Every row comes from one small tree of marks. The marks that hang from a mark follow it in brackets, in alphabetical order. Every link used is in the known rows. Which tree was each row made from?
Known rows
pogad[viduvob[goto[pize]]]: [-1.23 -0.92 -3.67  0.41 -3.45  2.49  1.03 -1.65 -1.33  1.19 -0.25  0.14
 -1.32 -4.95 -1.24  0.69  0.69  0.63 -0.48  0.06  0.23 -4.15 -2.15 -2.72]
tadi[viduvob]: [ 0.87 -1.64 -2.35 -0.69 -0.11  1.93  1.89 -1.46 -2.11  0.07 -2.26  1.98
  0.31  0.33 -0.51 -1.99  0.48 -1.05 -1.85 -1.01 -0.75 -6.98 -6.06  2.69]
rida[mezi tadi]: [ 1.73 -0.75 -0.39  2.24 -0.91  2.97  3.49 -0.91  0.90  0.97 -0.93  1.62
 -1.73 -0.61 -4.29 -2.35  3.09 -0.35 -1.83 -2.20 -2.79 -6.18 -7.71  1.20]
pogad[tuzodo[dasen] viduvob[goto mezi vuboz[pize]]]: [ 1.39 -1.19 -4.30 -0.91  2.33  2.25 -0.20  2.96  1.50 -4.20  1.15  0.26
  1.47 -3.88 -1.08  3.77  2.12  4.00 -1.40  2.31 -3.94  0.61  3.97  0.45]
viduvob[goto[pize[vuboz]] mezi]: [ 4.17 -1.28 -1.17  1.99 -2.37  2.26  4.48 -2.40  1.93  4.90  0.97  2.48
 -2.83 -2.89  0.59  5.33  0.17  2.34 -0.52  2.64  1.80 -0.42  0.22  1.57]
vuboz[pize viduvob]: [ 1.55 -1.50 -4.31  0.47  1.40  2.47  5.36  0.73 -1.97  2.77 -0.66  2.99
 -3.53  1.83 -0.12 -2.75  4.29 -0.29 -1.34 -0.73  2.47 -4.34 -2.06 -1.08]
dasen[tuzodo[pogad[viduvob[goto]]]]: [ 1.70 -1.92 -3.57 -2.38  0.12  1.64  1.07  0.48 -0.62  2.24 -1.58  0.28
  2.28 -2.20 -4.73 -1.96  1.45  1.69 -2.87 -0.93 -0.38 -7.00 -1.73  0.29]
dasen[tuzodo[pogad[viduvob]]]: [ 2.33 -1.47 -3.21 -2.95  0.92  1.98  2.66  0.99 -0.23  2.07 -1.84 -0.10
  3.24 -0.09 -5.62 -3.32  1.97  0.32 -3.14 -1.70  0.66 -8.32 -2.59  0.92]
pogad[tuzodo viduvob]: [ 1.76 -0.86 -4.13 -3.03  0.08  3.15  2.57  2.77 -0.65 -4.71 -0.31 -0.69
  1.40 -2.33 -4.00  0.17  2.01  0.67 -2.31 -1.16 -1.00 -7.50 -3.92 -2.36]
viduvob[goto[pize] mezi vuboz]: [ 3.12 -0.66 -0.13  2.49 -1.36  2.56  1.71 -3.22  0.76  3.51  0.92  2.95
 -0.85 -4.22  1.77  6.47 -0.62  3.55 -0.25  3.54  1.21  1.55  0.58  2.28]
dasen[tuzodo[pogad[viduvob[mezi vuboz[pize]]]]]: [ 4.56 -0.92 -2.51 -2.81  2.01  2.42  2.43  0.77  1.11  1.56 -0.47  1.56
  1.98 -0.15 -4.23 -0.82  2.13  1.95 -2.80  0.68  1.33 -3.26  1.94  1.72]
dasen[tuzodo[pogad[viduvob[goto mezi]]]]: [ 2.80 -1.69 -3.02 -2.03  0.85  1.45  1.72  0.61  0.94  2.19 -1.20  0.24
  2.05 -2.98 -4.34 -0.72  0.77  2.64 -1.76 -0.57 -0.48 -4.56  0.43  1.40]
tadi[viduvob[goto[pize[vuboz]] mezi]]: [ 4.07 -1.58 -1.57  1.13 -0.95  1.15  1.14 -4.01  0.26  3.16 -0.15  3.09
 -3.08 -2.66  1.61  2.65 -1.66  1.80  0.19  2.29  0.12 -1.46 -0.97  2.72]
rida[tadi[viduvob[goto mezi]]]: [-0.66 -1.92 -1.92  0.95  0.24  2.01 -0.48 -0.92 -1.16  1.52 -0.91 -0.14
 -2.56 -2.54 -1.42  0.33 -0.41  1.03  0.63 -0.61 -3.86 -3.42 -4.25  2.64]
tuzodo[dasen pogad[viduvob[goto mezi]]]: [-2.44 -1.79 -5.58  0.39 -0.28  0.71  2.25  2.94  0.83  3.45 -1.31 -2.64
  2.84 -1.54 -2.50 -3.37  1.24  1.74  0.68 -0.75 -3.21 -3.57  3.00  4.90]
mezi[viduvob[goto[pize]]]: [ 0.00 -0.84 -2.61  0.15 -0.29  2.22  2.49 -3.94 -1.91  5.99 -0.55  0.70
 -2.60 -3.02 -1.87  2.04  0.58 -0.81 -0.23  2.00  2.74 -2.97 -3.00  1.56]
pogad[tuzodo]: [ 3.11 -1.70 -2.34 -1.41  1.40  2.87  3.96  1.25 -0.60 -2.43 -0.88  0.76
  1.92 -0.10 -2.54  1.82  2.81  0.43 -3.44 -0.85  0.06 -7.82 -5.25 -0.30]
dasen[tuzodo[pogad[viduvob[mezi]]]]: [ 3.47 -1.18 -2.79 -2.77  1.37  1.74  3.57  1.38  1.45  2.08 -1.52 -0.29
  3.11 -0.94 -5.04 -1.97  1.38  1.46 -2.08 -1.24  0.72 -5.82 -0.55  1.90]
mezi[viduvob[vuboz]]: [ 1.68  0.03 -1.96 -1.85  1.54  3.58  4.24 -0.03 -1.57  3.87 -0.15  1.32
  0.01  0.45 -3.20  2.07  0.66 -0.82 -1.86  2.96  2.37 -2.77 -4.12  4.61]
goto[pize viduvob[mezi]]: [ 3.78 -0.25 -2.04  3.48  0.74  1.62  3.82 -4.44  1.81  4.94 -0.98 -0.45
 -1.04 -1.14  0.72  2.70 -0.24 -0.05  2.10 -0.02  2.94 -3.60 -2.92  2.38]
dasen[tuzodo]: [ 3.01 -1.85 -0.65 -1.47  1.80  2.90  4.25 -0.46  0.45  1.60 -1.90  2.33
  3.17  0.00 -3.26  1.28  2.98  0.15 -4.80 -0.83  1.38 -6.81 -5.77  0.71]
mezi[viduvob[goto vuboz]]: [ 0.82 -0.50 -2.30 -1.08  0.82  3.11  2.16 -0.77 -1.88  4.21  0.20  2.00
 -1.49 -2.07 -2.33  3.66 -0.03  0.91 -1.79  3.75  0.90 -1.18 -3.38  4.19]
pogad[viduvob[goto[pize] mezi]]: [ 0.12 -0.58 -3.11  0.83 -2.90  2.31  1.90 -1.42  0.62  1.40  0.26  0.13
 -1.58 -5.86 -0.53  2.05 -0.08  2.03  0.96  0.55  0.27 -1.32  0.41 -1.41]
pize[vuboz]: [ 3.83 -1.34 -2.09 -0.65 -2.03  3.50  7.21  1.56  0.51  3.21  0.10  2.27
 -0.69  2.28 -2.30  1.43  2.11 -0.49 -3.86  0.94  1.57 -5.89 -4.87  2.14]
viduvob[goto[pize] mezi]: [ 1.50 -1.31 -1.23  2.62 -1.65  1.96  3.01 -3.37  0.91  3.87 -0.25  1.71
 -1.33 -4.31  1.13  4.16  0.51  2.01  0.30  1.05  1.38 -1.02 -0.37  0.96]

Write each row's tree
[ 3.60 -0.57 -1.19  0.34  0.14  3.66  4.77  0.09  1.00  1.08  0.56  3.36
 -0.35  0.28  0.15  4.00  2.48  1.38 -2.29  2.12  1.60  0.11  0.40  2.52] => viduvob[mezi vuboz[pize]]
[ 2.53 -1.29 -3.97  0.00  1.13  1.60  1.52  1.38  2.65 -1.00  1.10 -0.93
  0.61 -4.15 -1.75  3.47  0.73  3.32 -0.32  1.93 -2.13 -1.63  2.78 -0.04] => pogad[tuzodo[dasen] viduvob[goto[pize[vuboz]] mezi]]
[-2.82 -1.61 -5.70 -0.56  0.03  1.42  3.35  3.29 -0.42  3.20 -2.10 -3.08
  4.20  1.74 -4.05 -6.22  2.60 -1.04 -0.70 -1.97 -1.89 -7.59 -0.43  4.12] => tuzodo[dasen pogad[viduvob]]
[ 2.11 -1.71 -4.13  1.64  1.18  1.62  4.22 -0.02 -0.60  2.98  0.24  3.46
 -5.03 -1.81  1.52  0.08  2.71  2.69  0.23  0.57  1.09  0.29  1.72 -0.29] => vuboz[pize viduvob[goto mezi]]
[ 1.89 -0.42 -3.36 -1.60  3.24  2.70  1.79  4.40  2.14 -4.15  0.50 -1.10
  4.32 -2.04 -2.43  2.28  1.13  3.17 -1.20  1.49 -3.07 -1.80  1.15  2.39] => pogad[tuzodo[dasen] viduvob[mezi vuboz]]
[-3.45 -2.08 -5.98  0.17 -0.71  0.91  1.53  2.69 -0.87  3.41 -1.79 -2.59
  3.02 -0.56 -2.98 -4.49  1.85  0.40 -0.54 -1.23 -3.13 -6.12  0.70  3.73] => tuzodo[dasen pogad[viduvob[goto]]]
[-0.80 -0.95 -4.23  1.46  0.06  1.06  0.31  0.58  0.65  4.44 -0.32 -1.70
  2.68 -2.19 -1.24 -0.98 -0.02  2.59  1.35  1.68 -1.56 -1.00  4.54  4.97] => tuzodo[dasen pogad[viduvob[goto[pize] mezi vuboz]]]
[ 1.30 -1.58 -2.21  0.67 -1.54  3.36  1.59 -0.82 -1.61  1.23  0.47  3.98
 -1.71 -1.51  0.51  4.04  2.65  1.57 -3.53  2.49  0.22 -1.12 -1.24  0.54] => viduvob[goto vuboz[pize]]
[ 5.49 -1.35 -2.55 -1.57  0.03  1.38  2.21 -1.08  2.05  4.74  0.07  0.99
  0.07 -2.41 -4.03  0.63  0.14  2.79 -1.59  1.22  1.53 -3.71  1.84  0.95] => dasen[tuzodo[pogad[viduvob[goto[pize[vuboz]] mezi]]]]
[ 3.36 -0.17 -0.84  1.81 -0.32  2.51  2.22 -4.12  0.85  5.86  0.94  1.74
 -6.43 -2.46 -5.10  0.22  0.88  0.07 -0.19  1.85 -0.76 -2.55 -5.10  2.01] => rida[mezi[viduvob[goto[pize[vuboz]]]] tadi]
[ 0.61 -1.05 -4.34 -1.57  2.59  2.19  3.02  4.32  2.12 -3.63 -0.46 -2.30
  3.92 -2.11 -3.09  0.30  2.09  1.81 -0.82 -0.76 -3.19 -4.23  0.31  1.17] => pogad[tuzodo[dasen] viduvob[mezi]]
[ 0.76 -0.73 -3.89 -2.07  2.48  3.17  1.07  4.17  0.14 -4.33 -0.04 -0.98
  4.58 -0.93 -3.11  1.02  1.96  1.83 -2.45  0.94 -3.00 -4.75 -1.43  1.26] => pogad[tuzodo[dasen] viduvob[vuboz]]
[ 4.28 -0.84 -1.77 -1.04  0.98  1.51  0.01 -1.76  0.99  3.41 -0.28  1.11
  1.69 -3.57 -3.00  1.31 -0.33  3.56 -1.09  1.80  1.12 -2.33  2.09  1.46] => dasen[tuzodo[pogad[viduvob[goto[pize] mezi vuboz]]]]
[ 2.83  0.45 -0.83  0.52  1.42  3.49  2.38 -2.04  0.10  2.67  0.47  2.33
 -4.42 -0.01 -5.26 -1.09  2.83 -0.75 -1.49  1.45 -0.97 -2.11 -4.87  2.80] => rida[mezi[viduvob[vuboz[pize]]] tadi]
[-2.30 -1.69 -5.87 -0.09 -0.22  1.59  0.40  2.44 -1.05  2.62 -0.55 -0.78
  1.77  0.13 -2.23 -2.97  2.57  1.04 -1.35  0.79 -2.61 -3.38  3.12  3.59] => tuzodo[dasen pogad[viduvob[goto vuboz[pize]]]]
[ 1.57 -1.81 -2.30 -0.11 -0.23  2.06 -1.33 -2.58 -2.65 -0.19 -0.49  4.58
 -2.13 -1.40  1.53  1.52  0.50  1.15 -2.39  2.08 -1.67 -2.14 -2.26  1.99] => tadi[viduvob[goto vuboz[pize]]]
[ 4.90 -0.23 -2.47  1.82  1.74  2.67  3.61 -1.44  1.41  2.64  0.14  1.78
 -1.40  0.64  0.58  3.90  0.92  0.99 -0.04  1.55  1.34 -1.11 -1.35  3.62] => goto[viduvob[mezi vuboz[pize]]]
[ 1.18 -1.46 -1.08  2.25 -0.43  1.44 -1.64 -3.28 -0.62 -0.17 -1.30  2.64
 -3.72 -3.04 -2.25 -3.10  0.63  0.90 -0.65 -1.50 -5.68 -5.14 -7.21  1.84] => rida[mezi tadi[viduvob[goto]]]
[-1.84 -1.50 -5.01  1.54 -0.41  0.45  1.64  0.35  0.81  4.97 -1.17 -2.71
  2.19 -2.15 -1.66 -2.81  0.91  1.28  1.64 -0.30 -1.62 -3.13  3.70  3.86] => tuzodo[dasen pogad[viduvob[goto[pize] mezi]]]
[ 2.99 -1.01 -0.61  1.69  0.23  1.37 -1.49 -4.41 -0.60  2.03 -0.24  3.64
 -1.48 -3.92  2.59  3.61 -2.34  3.02  0.44  3.17 -0.40  0.53 -0.61  3.53] => tadi[viduvob[goto[pize] mezi vuboz]]
[ 5.39 -0.59 -2.57  2.59 -0.43  2.15  4.55 -3.91  0.97  6.31 -0.15  0.50
 -2.45  1.52 -0.55  2.44  0.16 -0.99 -0.15  1.14  3.65 -5.86 -4.92  1.64] => goto[pize[vuboz] viduvob]
[ 0.44 -2.04 -2.06  1.30 -1.14  1.10 -1.04 -5.02 -2.54  2.02 -1.76  2.34
 -1.65 -2.96  1.33  0.49 -0.48  0.25 -0.54  0.37 -0.31 -4.93 -4.02  1.06] => tadi[viduvob[goto[pize]]]
[ 0.98 -1.07 -0.59  2.04  0.47  2.24 -2.40 -3.39 -1.03  2.80  0.13  1.04
 -2.91 -3.16 -0.05  2.54 -1.60  1.96  1.35  1.88 -2.25 -0.97 -2.54  2.73] => rida[tadi[viduvob[goto[pize] mezi vuboz]]]
[ 0.78 -1.30 -1.20  1.02  0.73  2.51 -1.43 -0.67 -1.21  1.48 -0.05  0.98
 -2.13 -2.45 -0.89  2.03 -1.19  2.22  0.32  1.49 -3.95 -1.32 -3.33  3.78] => rida[tadi[viduvob[goto mezi vuboz]]]
[ 0.56 -1.10 -5.01 -1.18 -2.22  2.25  0.95  0.92 -2.16  1.87  0.23  0.77
 -1.11 -1.37 -2.36 -1.81  1.48  1.36 -1.41  1.01 -0.52 -3.80  1.38  0.93] => tuzodo[pogad[viduvob[goto vuboz[pize]]]]
[ 1.40 -1.02 -1.37  0.18  1.50  3.00  0.25 -0.84 -1.03  0.93 -0.12  1.12
 -2.33  0.44 -1.36  0.47  0.91  0.23 -0.32  0.69 -2.04 -2.09 -2.66  2.95] => rida[tadi[viduvob[mezi vuboz[pize]]]]
